Each row was made from one path, in order. Every step used is in the known rows, and no mark comes twice. Write each row's path.
(in the rows, 128 means zero)
Known rows
n-t-x: [111 126 145 100 157 119 118 138 148 151 113 131 117 114 140 133 137 127
 120 150  92 148 159 124 125 130 108 135 121 122 189 111 126 119 133 143
 115 155 130 172 123 130 131 165 130 120]
x-z: [141 111 129 116 139 114 105 116 122 134 129 131 111 127 125 134 125 128
 133 117 140 127 146 127 123 113 132  97 134 155 128 146 129 126 125 125
 114 139 121 127 109 123 117 136 121 175]
f-t-r-d: [149  99 133 123 140 122 126 158 120 153 134 114  77  98 155  93 104 151
 133  97 101 114 172 134 131 130 132 129 123 145 136  92 131 159 110 111
 125 122 122 105 122 122 121 152 152 187]
d-q: [135 131 118 128 128 172 133 104 124 149 142 123 136 126 149 141 119 138
 131 109 113 122 128 147 146 125 123 118 131 132 102 124 131 110 142 138
 125 141 124 138 134 126 154 127 174 134]
d-n-c-x: [ 94  86 109 112 124 137 141 107 130  93 102 121 126 150 139 159 112 153
 106  73  90 105  99 142 140 127 110 137 117 112  88  92 132 149 110 157
 131 159 142 104 126 192 178 155 167 165]
d-n-c-x-z-f-t-l: [ 92  92 108  99 146 111 113 144 130 130  77 125  44 136 126 143  55 172
 119  38  70  94 126 153 118 136 120 126 108 155 157  99 116 115 131 104
 134 184 130 118  96 173 179 172 225 222]
t-n-c-x-d: [ 77  70  95 139 160 114 112 116 108 129 124 121 113 179 160 163 145 143
 131  95 116 127 111 134 118 119 122 126 109 135  85  98 106 162  99 165
 142 121 127 111 123 176 170 180 134 158]
q-d-n-t: [126 116 139  79 133 124 144 136 133 127 122 137 117 122 147 177  47 133
 136 142  89 122 125 180 156 134  92 116 143  92  97 115 113 125 126 146
 118 157 137 124 127 127 141 143 178 158]
q-d-l-t-n-z: [ 98  91 123  91 162  99 125 159 105 138 174 136 111 154 165 151  68 126
 129 121  84 135 125 161 126 126 107 142 136  98 116 124 101 162  81 119
 127 124 130 151 145  96 142 181 207 129]
q-d-r: [130  86 129 119 114 143 130 110 109 144 133 135 114 114 137 169  64 124
 151 103 108 122 115 169  88 132 126 142 140 114  65 127 130 130  92 133
 124 138 117 137 147 129 134 147 159 122]
c-x-d: [114 114 131 109 153 102 134 110 142 120 105 119 122 144 145 135 173 121
 142 115 137 134 139 147 121 119 135 125 136 160 102 111 131 157 129 161
 129 103 135 118 136 169 135 155 147 145]
t-x-d-q: [122 123 113 120 166 191 129  74 133 163 125 116 131 136 163 145 166 125
 147 130 132 120 155 162 128 115 122 115 121 153 114 135 117 115 152 153
 102 136 128 174 143 151 155 171 163 140]
f-t-n-c-x: [ 74  68 104 110 160 101 123 159 123 139 132 130  94 161 155 134 103 158
 117  71  69 145 108 118 128 141 116 131  99  92 123  75 121 146  97 154
 162 133 122 101 108 150 170 155 161 165]
r-d: [144 122 132 147 124 133 131 126 120 118 124 119 106 107 128 116 132 118
 144 116 125 108 140 144 147 123 134 131 136 160 120 118 112 144 128 131
 120 114 128 107 134 154 119 142 132 154]
n-d-x-z-f-t: [138 121 142  46 166 122 126 140 135 146  91 136  54 113 123 156  77 169
 165  84  98 122 158 139 113 115 108  80 137 183 146  82 112  93 157 132
 139 154 102 102 116 159 183 160 189 176]
r-d-l-t: [132 105 135 146 130 110 145 129 128 133 146 114 101 104 126  95 134 130
 141  88 107 118 163 156 150 134 130 150 127 162 134 114 103 183 142 100
 114 100 143 134 158 138 128 176 189 154]
c-x-d-l: [103  99 129 126 152  82 149 111 128 126 124 119 126 154 140 138 176 137
 132  81 138 131 129 161  97 122 132 145 141 166  85 102 124 179 128 128
 125  96 133 141 143 173 152 169 173 132]
n-c-x-z-f: [111  93 123 117 136 101 108 111 135 123  65 135  71 130 139 150 103 143
 127  61 115 118 124 117 123 113 147 122 134 174 141 101 113 121 113 136
 136 163 117 117 115 187 172 169 149 193]
x-z-f-t: [129 130 124  88 154 111 109 150 147 163  90 144  65 118 129 115  92 152
 148 102 124 127 162 130 132 131 151  94 132 158 170 117 112 101 155 101
 136 144 116 108 107 116 137 137 156 197]
q-d: [142 111 145 123 130 116 145 122 122 121 127 137 114 117 143 150  69 102
 144 129 125 135 110 155 130 129 118 131 142 110  94 140 112 123 103 142
 121 125 119 136 138 131 125 129 146 137]
x-d-r-t-m: [108  90  99 129 147 125  67 106 125 161 129 107 102 124 128 152 165 153
 158 130 138  81 158 163  82 133 169 139  95 168  90 120 156 157  98  89
 130 129 132 161 116 117 117 187 174 150]
c-x-d-l-t: [103  96 133 108 157  78 149 113 149 134 123 113 117 143 142 114 178 133
 140  84 122 143 162 158 127 129 130 144 129 161 117 105 122 195 140 132
 123  88 150 147 159 153 144 190 202 148]
n-d: [143 107 147  96 146 115 136 130 131 120 135 131 119 125 132 149 121 129
 137 119 116 130 110 144 129 104  97 126 140 157 125 116 125 126 144 137
 146 129 124 120 142 150 153 130 136 131]
z-n-d: [109 125 146  90 126 145 119 132 129 111 133 158 132 141 143 157  99 144
 148 131 114 137 114 150 134 115  86 131 112 167 135  94 128 124 141 127
 148 156 127 115 140 145 169 136 145 135]
r-d-l-t-n-z-x: [ 97 121 101  88 158 130 123 164 130 150 161 141 108 133 144 121 123 144
 117  83 101  99 175 123 116 125 120 151  96 150 171 111  96 162 102 135
 122 121 135 120 147 129 157 200 206 143]
r-t-x-c: [117 134 128 167 167 167  86  90 134 162 119  81 111 139 150 126 161 103
 133 142 144  98 169 125 126 133 162 131 114 138 148 108 121 139  91 157
 118 137 129 178 105 136 120 173 127 164]
n-z-f-t-x-c: [ 91 126 128  87 197 178 101 140 162 174  85 117  59 170 160 128 136 140
 117 134 101 100 158 134 108 135 157 127 128 132 195  73 112  94 123 135
 151 147 125 151 109 146 148 156 148 154]
f-t-x-c: [102 106 132 132 182 173 116 117 149 171 121 111  87 158 143 115 144 129
 123 124 115 122 154 130 109 149 137 123 106 112 151  96 122 119 120 150
 136 124 126 157 107 134 132 146 125 164]
z-n: [ 95 146 126 121 107 160 111 130 127 119 128 155 143 144 140 135 104 145
 137 139 125 135 132 132 132 139 117 134 100 138 139 107 129 124 124 120
 129 154 131 122 126 123 141 134 137 132]
q-d-n-z-f: [117 143 121  64 134 154 134 137 133 110  89 143 101 138 155 177  42 132
 136 137 107  86 111 180 143 122 126 126 163 118 113 119 104 103 115 127
 124 167 130 110 138 147 163 145 193 150]
m-t: [138 130 140 133 134 129 125 133 149 119 142 127 149 107 108 116 140 103
 138 133 126 124 148 121 151 132 141 135 135 131 139 130 134 145 136 128
 130 130 129 146 137 120 121 125 119 146]
q-d-x: [141 127 141 111 124 142 153 107 108 113 120 126 115 117 133 170  60 119
 149 119 114 128 123 145 112 135 105 120 135 105  70 118 116 116  92 165
 102 134 108 136 134 152 145 150 170 115]
z-n-c-x: [ 76  95 124 119 114 134 122 115 133 100 105 151 124 158 152 151 106 149
 121  87  93 138 107 125 130 132 109 152  91 134 126  71 132 139 101 149
 146 166 134 115 128 182 170 155 153 145]
c-x-z-f-t-r-d: [135 115 133 104 145  93 104 158 134 146  75 125  35  85 160  95  91 155
 145  54 109 113 190 124 124 125 163 114 150 204 157  80 128 156  96 122
 116 136 109  92 108 152 145 184 181 244]
l-t: [127 127 132 107 134 125 126 130 149 136 127 121 120 117 129 105 129 125
 136 129 111 141 160 126 158 136 128 128 115 124 157 131 127 145 142 132
 127 121 145 133 144 108 120 149 157 143]
m-t-f: [104 134 125 151 136 118 113 147 139 134 169 109 125  93 113 116 131 123
 130 121 133 119 136 131 152 154 160 124 129 121 141 137 114 122 127 125
 137 143 117 146 128 117 133 130 131 142]
c-x: [112 128 136 115 128 101 135 127 140 107 112 127 127 126 135 125 143 121
 124 102 114 140 124 122 126 130 131 138 139 140 123 108 142 147 106 159
 130 120 128 121 129 157 139 142 152 133]

Write each row's path
[132  65 127 113 149  97 107 143 126 148  70 124  20  99 166 114  79 167
 132  30  89 105 169 121 125 115 152 122 126 189 148  63 116 154  94 120
 131 157 111  94 109 181 165 192 173 252] : n-c-x-z-f-t-r-d
[111  98 128 150 130  99 122 140 133 118 146 126  82 103 113  99 133 144
 130  96 108 102 147 149 129 151 138 163 103 168 131 124 121 180 113  70
 115 101 137 163 137 129 128 185 202 159] : r-d-l-t-m
[101  94 108 122 151 174 107  86 124 167 117 121 121 134 137 150 170 138
 149 125 130 115 160 155  67 123 138 138 115 154 111 127 131 140 125 134
 107 136 129 167 146 149 139 189 133 117] : t-x-d-r
[139 143 129 160 133  98  99 140 111 141 139  90 109 107 125 120 115 110
 135 127 116 105 148 140 123 129 134 152 114 150 167 138 130 134 110 101
 123 143 132 167 112 108 102 153 181 139] : r-t-l
[116 125 101 111 142 160 130 103 129 125 121 117 137 155 135 153 141 146
 144 137 147  96 138 175 138 123 122 104 126 138  82 131 117 146 155 131
 115 129 147 107 131 147 145 149 148 161] : x-d-n
[137 135 141 162 129 121 117 148 130 121 152 115 131 102  93 115 120  99
 128 123 112 114 140 129 124 139 127 158 124 145 167 149 133 137 128 102
 124 138 129 177 130 112 112 130 148 137] : m-t-l
[105 115 137 104 144  88  98 157 148 133 126 143  99 121 121 144 123 154
 114 149  97 126 130 126 115 144 122 137 107 128 155 114 146 121 115 103
 137 141 128 163 101 110 123 145 147 131] : n-t-m
[ 89 110 100 126 172 171 105 141 130 167 163 118  92 166 152 133 131 145
 111  82 118  75 175 126 106 130 138 143  96 154 145  88  89 166  86 155
 133 110 136 126 129 137 160 200 187 166] : r-d-l-t-n-z-x-c
[120  93  96 125 127 167 126 148 117 148  84 119  53 111 159 125  50 193
 127  62  88  67 150 148 146 134 133 135 109 139 125  65 100 141 122  92
 129 170 132  84 124 162 186 177 180 220] : z-f-t-r-d-n-c
[106 103 106 133 124 124  68 125 121 149 135 115 105 104 120 142 133 154
 139 118 114  88 143 138  87 144 167 153  97 145 112 118 166 147  77  86
 132 148 125 165 108 105 122 173 181 136] : d-r-t-m
[127 117 117 158 116 127  84 127  98 165 145  92 108 103 118 138 113 134
 143 102  98  91 152 153  81 133 145 162 111 155 139 124 147 142  96  92
 126 157 130 169 122 106 113 171 197 123] : d-r-t-l
[ 97 127 140 119 135 212 110  94 112 119 130 122 113 176 140 189 100 164
 146 120 118 107 128 143 103 129  91 110 104 165  86  50 120 121 111 169
 142 153 117 119 119 173 191 159 152 133] : z-n-d-x-c
[115 110 133 125 133 104 142 132 133 142 147 123 122 127 126 106 130 141
 127  98 111 139 150 140 132 139 124 147 118 130 142 122 119 166 142  98
 123 115 143 156 152 111 137 161 185 129] : d-l-t
[145 123 135 145 127 133 109 140 130 134 147 120 143  94 129 110 124 125
 122 124 130 119 165 103 127 128 144 144 131 135 138 123 150 165  96 117
 114 144 122 157 132  98 129 144 116 164] : m-t-r
[130  97 142 140 129  96 162 124 109 128 146 138 118 127 138 153  70 116
 134 100 126 132 100 169 105 131 112 150 146 115  76 130 105 144 101 110
 117 118 116 159 146 135 143 141 173 124] : q-d-l
[ 77  80 120 113 137 133 120  97 135 113  98 144 120 179 161 162 139 148
 140  99 115 131 121 150 125 120 114 136  87 155 107  75 120 150 124 152
 145 146 140 111 134 194 168 171 146 159] : z-n-c-x-d
[107 129 130 111 119 146  88 117 121 125 129 159 124 144 136 142 101 144
 144 130 138 132 149 131 128 123 121 102 105 166 140 125 130 122 121 117
 115 166 123 120 109 118 131 143 130 179] : x-z-n
[107  94 118 117 143 109  87 131 109 170 168  87  92  91 143 161 116 157
 156  90 107 100 130 172 111 123 146 124 125 159 114 100 125 127 111 124
 157 164 116 129 134 134 159 173 187 130] : n-d-r-t-f
[115 109 107  63 166 156 121 115 133 117 125 119 133 178 148 167 157 148
 129 152 124  84 141 181 135 102 117 103 135 135 100 118 128 138 148 132
 126 141 153 105 130 151 137 148 156 149] : x-d-n-z
[101 118 130 126 149 122 138 120 140 146 137 125 122 117 132  98 144 128
 122 108 106 146 163 130 119 142 119 159 109 129 173 132 117 161 127 112
 101 129 139 195 153 121 142 191 179 124] : d-l-t-x
[142 145 134 108 126 139 125 106 108 127  81 138  72 105 131 176  32 129
 167 104 135 115 144 141 109 127 131  94 153 155  96 125  97  94 101 145
  93 156  95 132 121 154 159 170 176 165] : q-d-x-z-f
[105  96  93 161 147 121  86 134  94 151 147 103 120 145 156 147 107 138
 134 115 109 107 128 119 147 122 136 130  95 112 126 107 105 146  88 130
 141 156 126 125 107 122 146 170 140 159] : r-t-n-c
[121  60 132 114 143  89 114 101 127 113 106 127  94 142 138 151 126 133
 116  65 106 128 121 120 120 106 124 115 123 150 116 110 132 141 102 155
 131 152 124 120 111 181 149 159 137 191] : n-c-x-z
[122 100 134  82 178 118 110 128 145 158 121 137  88 122 135 109 129 127
 134 116 109 145 172 126 116 127 125  99 113 135 177 136 131 115 132 131
 111 147 118 150 105 122 117 153 138 188] : f-t-x-z
[ 95 127  66 114 151 160  77 117 118 199 139 121 132 128 147 161 137 153
 162 102 155  89 187 128  72 127 157 130  77 154 112 119 119 145  97 154
 125 137 124 122 127 112 154 202 171 146] : z-x-d-r-t-n
[124  92 122 130 151 106 125 123 118 168 147 109 112 134 157 112 145 162
 131 103 137 125 183 146 104 122 128 141 112 157 119 116 122 198 122  91
 106 110 142 165 155 103 139 198 175 156] : x-d-l-t-r
[106 137 142  81 121 172 128 118 115 103 127 146 132 139 134 176  88 162
 153 121 102 130 127 141 115 123  73 120 106 161 112  72 128 116 127 150
 130 163 118 113 136 164 188 159 170 111] : z-n-d-x
[150 109 138  97 146 159 141 106 126 139 148 124 127 121 153 162 113 138
 143 102 101 123 110 163 147 102  92 117 143 163 100 111 127 108 158 146
 145 142 121 131 147 148 182 130 180 138] : n-d-q
[108 123 118  91 156  99  85 162 151 149  90 157  45 116 118 119  91 165
 137 109 123 111 145 125 110 149 160 108 107 163 168 128 132  98 128  70
 136 144 110 139  86 108 137 146 168 202] : x-z-f-t-m
[138 117 113 123 150 171 132  86 126 159 137 114 131 145 157 153 152 138
 151 121 136 115 142 170 141 113 127 105 130 154  82 126 118 121 164 141
 124 122 132 134 142 139 151 142 168 146] : x-d-q
[121 115 120 109 152 145 139  85 139 139 119 114 130 142 165 150 166 131
 146  94 121 128 140 165 138 115 129 115 141 163  78 108 133 139 145 172
 126 115 131 128 142 168 161 156 191 151] : c-x-d-q
[119 124 128  82 148  88 101 160 140 156  78 135  58 106 159 107  86 167
 130  65 112 135 177 107 105 129 155 113 139 172 163  89 144 140  95 118
 122 150 109 115 105 124 155 171 176 219] : c-x-z-f-t-r
[135 136 101  92 153 184 144  88 153 175 123 136 135 131 153 155 142 140
 140  97 155 106 161 142 115 115 123 116  93 155 110 134 115  99 163 171
 121 129 127 131 144 150 171 149 179 146] : z-x-d-q
[ 57 145 125 110 124 119  93 166 131 153 151 141 108 127 152 149  88 173
 128 140  99 143 137 148 145 158 118 115  95 122 172  87 108  99 132 119
 145 180 125 128 110 111 149 149 156 125] : z-n-t-f
[158 120 119 155 116 180 121 109  99 151 145 106 109  94 171 124 104 149
 132  91 111  97 159 143 140 115 130 129 137 170  92 106 129 148 104 130
 102 141 118 129 138 133 153 163 176 174] : t-r-d-q
[ 65  90  90 108 176 112 117 151 134 162  85 131  67 168 166 143 113 168
 146  78 101 127 128 141 126 138 143 122 106 137 128  69  90 137 131 141
 165 125 123  92 120 168 189 181 168 178] : z-f-t-n-c-x-d
